Known rows, with every step that occurs:
e, d, t, a: [ 0.82 -3.35  2.31 -3.22  0.24 -1.71 -0.16 -0.08 -1.52 -1.41 -1.03 -3.34
 -1.52  2.21 -1.98 -0.10  0.90  0.95 -2.23 -0.29 -6.53  2.32 -0.59]
k, z, d, t: [-0.92 -0.91 -0.98  2.01  0.58 -0.78  0.78  0.95  0.01 -0.82 -0.30  1.73
 -0.95  1.94  3.74 -2.63  0.54 -0.69  1.09 -1.97 -2.99 -1.59 -2.64]
d, z, k, t, a, h: [ 0.99  1.97  0.36 -2.78  0.98  0.99 -0.54 -2.23 -1.15  2.10 -0.28 -1.92
  1.96 -1.84 -4.58  1.00 -1.99  0.65 -1.66 -0.09  1.01  1.27  0.74]
z, d: [-1.28 -0.54 -0.81  1.02 -0.40 -1.28  2.11  0.99 -0.50 -3.46 -0.23  2.58
 -2.04  1.34  0.74 -2.08  0.24  0.89  2.52  1.30 -2.07 -1.99 -0.85]
d, t, a: [ 0.64 -2.69  1.94 -2.70 -0.39 -1.66  0.49 -1.13 -2.62 -1.38 -1.03 -2.80
 -0.63  3.56 -3.58 -1.32 -0.91 -0.56  0.11  0.20 -4.93  1.66 -0.17]
k, z, d, e: [-0.94  1.39 -1.28  2.08 -0.52  0.96 -0.22  2.04  0.93 -0.67  1.47  2.60
 -0.95 -0.31  6.06 -4.54  0.16  1.87 -0.05  1.73 -2.51 -3.56 -2.25]
a, h, k, z, d: [ 0.33  3.74 -2.65  4.00  0.29 -0.19  0.50  1.60  2.64  1.88  0.35  4.80
  1.50 -1.83  6.83  2.27  0.72  0.33 -1.81 -1.24  2.75 -1.62 -0.73]
z, k, t, a, h: [ 1.67  1.60  0.72 -0.77  0.49 -0.94 -0.40 -0.01  0.01  2.42 -0.43 -0.38
  2.90 -1.01 -4.85  2.17 -0.61  0.22 -0.86 -0.08 -0.70  2.40  2.27]
k, z: [ 0.60  0.49 -1.02  0.61  0.12  1.17 -0.96  0.94 -0.82 -0.43  0.12  0.15
 -1.84 -0.60  3.45 -2.35  0.17 -1.29  1.16  0.74  1.75 -1.12 -0.48]
a, h, k: [ 0.98  2.42 -1.24 -0.64 -0.66 -0.29  1.57  0.11  0.41  0.83 -0.70  1.09
  0.13  1.01  1.40  3.56 -0.72 -0.86 -0.15 -0.52  5.64  0.64  0.89]
z, k, t, a: [ 1.23 -1.39  1.27 -1.60 -0.37 -0.54 -0.90 -0.76  0.49  0.83  0.70 -0.96
  2.72 -0.91 -6.62 -1.20 -1.29  0.45  2.24  0.35 -1.79  3.56  1.95]
z, k: [-0.06  0.04 -0.62 -2.12 -0.97  0.11  1.28  0.23  0.85 -0.66  0.25 -0.56
  0.41  0.53 -1.41 -1.64 -2.20 -0.99  3.10 -0.03  1.74  2.09  0.60]
e, d, z, k, h, a: [-2.07 -1.58  0.34 -0.14 -0.59  2.16 -2.34 -1.31 -2.03  0.36  0.45 -1.39
 -0.24 -4.77 -0.72  0.62  0.44  0.58 -1.89  1.58  3.27  2.71 -0.53]
t, k: [-0.29 -0.01  0.23 -1.62  0.47  0.90  1.11  0.18  1.58 -2.29 -0.06 -1.49
 -2.04  1.85 -2.04 -0.24 -0.01 -0.74  3.12  0.24  0.39 -3.04  1.70]
e, d, t, a, h, k: [ 1.25  0.14  1.16 -2.19  0.09 -1.71  0.42 -0.20  0.38  2.01 -1.12 -1.70
  1.29  1.45  0.27  5.21  0.63  0.91 -4.41 -2.23 -2.07  3.44  0.27]
h, a: [ 0.48 -1.52  1.12  0.34 -0.87 -1.17 -0.56  0.54 -4.01 -2.40 -0.64 -1.01
 -1.50  0.02 -0.74 -1.36  0.07 -1.11  1.84  1.65 -0.64  0.51  0.69]
d, z, k, h, a: [-2.13 -0.84 -0.08  0.16 -1.09  1.61 -1.57 -2.08 -3.04  0.29  0.45 -1.39
  0.71 -3.49 -3.12 -0.88 -1.33 -1.00  0.27  2.02  4.97  2.09 -0.21]
a, h, k, z, d, e: [-0.11  4.58 -1.96  3.11 -0.67  0.57  0.31  2.04  2.71  2.76  1.40  4.41
  1.89 -1.09  8.07  0.85 -0.12  1.76 -2.58 -0.27  1.85 -2.87 -1.50]
z, k, t: [ 0.61 -1.35  0.10 -1.28 -0.53  0.18  0.48  0.21  1.10  0.57  0.19  0.19
  1.17 -0.01 -4.58 -0.95 -1.24 -1.14  4.51 -1.21  2.32  3.11  0.95]
t, a: [ 0.99 -0.90  1.17 -1.39 -0.29 -1.25 -0.31 -0.59 -2.24 -2.38 -0.35 -1.37
 -0.73  0.78 -2.76 -2.26 -0.53  0.44  0.11  2.80 -3.76  0.39  1.17]
d, t, a, h: [ 1.10  0.62  1.37 -2.37  0.56 -2.00  1.03 -0.53 -3.19  0.27 -1.88 -2.58
 -0.31  3.48 -1.75  2.20 -0.42 -0.93 -3.20 -0.37 -3.74  0.28  0.24]
a, h, k, t: [ 1.75  1.07 -0.60  0.34 -0.34 -0.11  1.09  0.08  0.93  2.06 -0.54  1.53
  0.86  0.33 -1.59  4.09  0.17 -0.94  1.06 -1.59  6.57  1.91  0.81]

Rows:
[-0.64 -1.24 -0.25 -3.31  0.38  2.07  0.49 -1.18 -1.79 -2.90 -0.45 -2.69
 -4.30 -0.13  2.25 -1.48  0.03  1.20 -0.89  1.10  0.99 -0.64 -1.88]  e, d, z
[-0.34 -1.24  0.26  1.67  0.79 -1.64 -0.56  0.06 -0.46 -0.33  0.12  0.94
  0.92  0.72  1.42 -2.98  0.47  0.59 -1.69 -0.58 -7.17 -1.01 -1.57]  k, z, d, t, a
[-1.51  0.07 -0.20  0.35 -1.35 -0.34  1.79  1.40 -0.04 -2.46  0.77  2.16
 -1.63  1.83  1.98 -3.59 -0.68  2.33  1.31  2.31 -2.83 -2.99 -1.75]  z, d, e
[ 2.06  1.35  0.17  0.08  0.90 -0.39 -1.56  0.32  1.50  3.88 -0.42 -1.15
  2.12 -0.70  3.74  4.14  1.35  0.45 -6.01 -2.81 -1.78  2.66 -0.24]  e, d, t, a, h, k, z
[ 1.55  3.74 -2.05  1.78  0.00  0.90 -0.39  0.87  1.42  2.88  0.02  1.53
  0.90 -1.40  5.22  2.58 -0.17 -1.51 -1.72 -1.25  6.24 -0.17  0.31]  a, h, k, z
[-0.83 -0.56 -0.69 -4.33 -0.15  2.22  0.42 -1.27  0.94 -1.29  0.42 -2.72
 -1.44 -1.40  0.92 -1.76 -1.70  1.21  0.46 -0.32  1.80  1.32 -1.06]  e, d, z, k
[-1.90 -1.50  0.41 -0.41  0.99 -1.06  2.88  0.30  2.26 -2.54 -0.30  0.14
 -1.45  4.17 -1.37 -0.15  0.28  0.05  3.19 -2.10 -4.08 -3.40 -0.41]  z, d, t, k
[-0.80  0.15 -1.04 -3.82 -0.71  1.82  1.16 -2.07 -0.37 -1.17  0.47 -2.61
 -0.51  0.18 -0.82 -3.06 -3.48 -0.04  2.67  0.13  3.84  0.68 -0.77]  d, z, k
[-0.01  0.56 -2.20  3.62 -0.37 -0.01  0.19  0.82  3.30  0.33  1.12  3.96
  1.44 -1.93  4.85 -1.43 -0.14  0.48  1.55 -0.81  1.87 -0.73 -1.08]  h, k, z, d
[-0.57 -2.10  1.31 -2.98  1.20  0.42  1.39  0.37  2.04 -1.48 -0.73 -3.14
 -2.97  3.11 -1.06  2.00  1.31 -0.23  1.11 -2.59 -2.42 -0.86  0.03]  e, d, t, k
[-1.53 -1.31  1.29  2.58  0.19  0.71 -1.49  0.11 -1.07 -0.94  0.08  0.04
 -0.82 -1.53 -3.82  1.97  2.11 -1.33  1.16  2.26  1.96 -1.58  2.51]  t, k, h, a
[-1.54 -3.17  2.26  1.06  0.63  0.14 -1.47  0.37 -0.46  0.23 -0.62 -1.96
 -1.72  0.02 -3.35  4.00  3.64 -0.83 -0.95 -0.75 -0.75  0.54  0.74]  e, d, t, k, h, a
[ 1.98  0.53  1.14 -0.14  1.04 -1.01 -0.62 -0.23 -2.29  0.59 -1.14 -0.28
  0.20  0.24 -3.79  2.09  0.98  0.05 -1.87  1.37 -0.92  0.36  1.62]  k, t, a, h
[ 0.84  3.57 -1.40  3.66  0.62 -1.29 -0.76  0.64  2.11  1.95  0.56  3.72
  3.10 -2.85  4.54  1.74  0.48  1.80 -3.48  0.19 -1.86 -1.33  0.56]  t, a, h, k, z, d
[-1.02 -1.91  0.78  2.67 -1.11 -0.35 -1.59  0.14 -4.45 -0.96 -0.49  0.51
 -1.44 -1.77 -2.52  0.48  1.72 -1.66  0.10  3.06  2.93  0.83  0.76]  k, h, a
[ 2.24  1.93  0.06  0.03  0.27 -0.75 -0.80 -0.57  0.01  4.05 -0.37 -0.73
  3.07  0.36  1.81  2.79 -0.44 -1.13 -3.79 -2.37 -0.27  1.65  0.06]  d, t, a, h, k, z
[ 0.79 -1.75  0.90 -3.39  0.01  1.04 -0.88 -2.96 -0.53  0.57  0.76 -2.67
  1.75 -1.82 -6.03 -3.10 -2.46  1.03  1.62  0.54 -0.04  2.33  0.22]  d, z, k, t, a
[-1.91 -2.59  2.13  1.33  0.24 -0.11 -0.78 -0.71 -1.78 -0.08 -0.60 -1.89
 -0.69  1.15 -5.17  2.57  1.69 -2.16  1.17 -0.34  1.01 -0.38  1.01]  d, t, k, h, a
[ 1.30  0.68 -1.57  1.28 -0.82  1.26 -0.83  0.02  1.80  1.05  0.95  1.27
  0.99 -1.45  3.47 -1.00 -0.75 -1.24  1.23 -0.76  4.50  0.98 -0.08]  h, k, z
[-1.80 -0.73  0.08  0.80  0.39  1.61  0.08 -0.23  1.27 -0.74  0.17  0.30
 -1.85 -0.23 -3.37  1.65  1.81 -1.11  1.58  2.06  4.23 -2.41  1.72]  t, k, h
[-1.40  2.39 -0.56  1.85  0.71  1.88 -0.19  1.72  3.86 -0.35  1.99  1.90
 -0.47 -0.43  4.36 -3.10  0.69  2.08  0.72  0.68 -3.34 -6.55 -0.29]  t, k, z, d, e
[-0.44  0.39 -1.64  3.13  0.44  0.03 -0.06  1.75  0.57 -1.41  0.54  3.12
 -1.40 -0.85  5.18 -3.14  0.86  0.42  0.75  0.61 -1.62 -2.89 -1.29]  k, z, d
[ 0.41 -1.06 -0.03  2.46 -0.04 -1.81 -0.33 -0.40  1.92  1.19  0.84  1.62
  3.36  0.06  1.84 -1.14 -0.55  0.93 -0.69 -2.00 -4.84  1.56 -1.20]  h, k, z, d, t, a
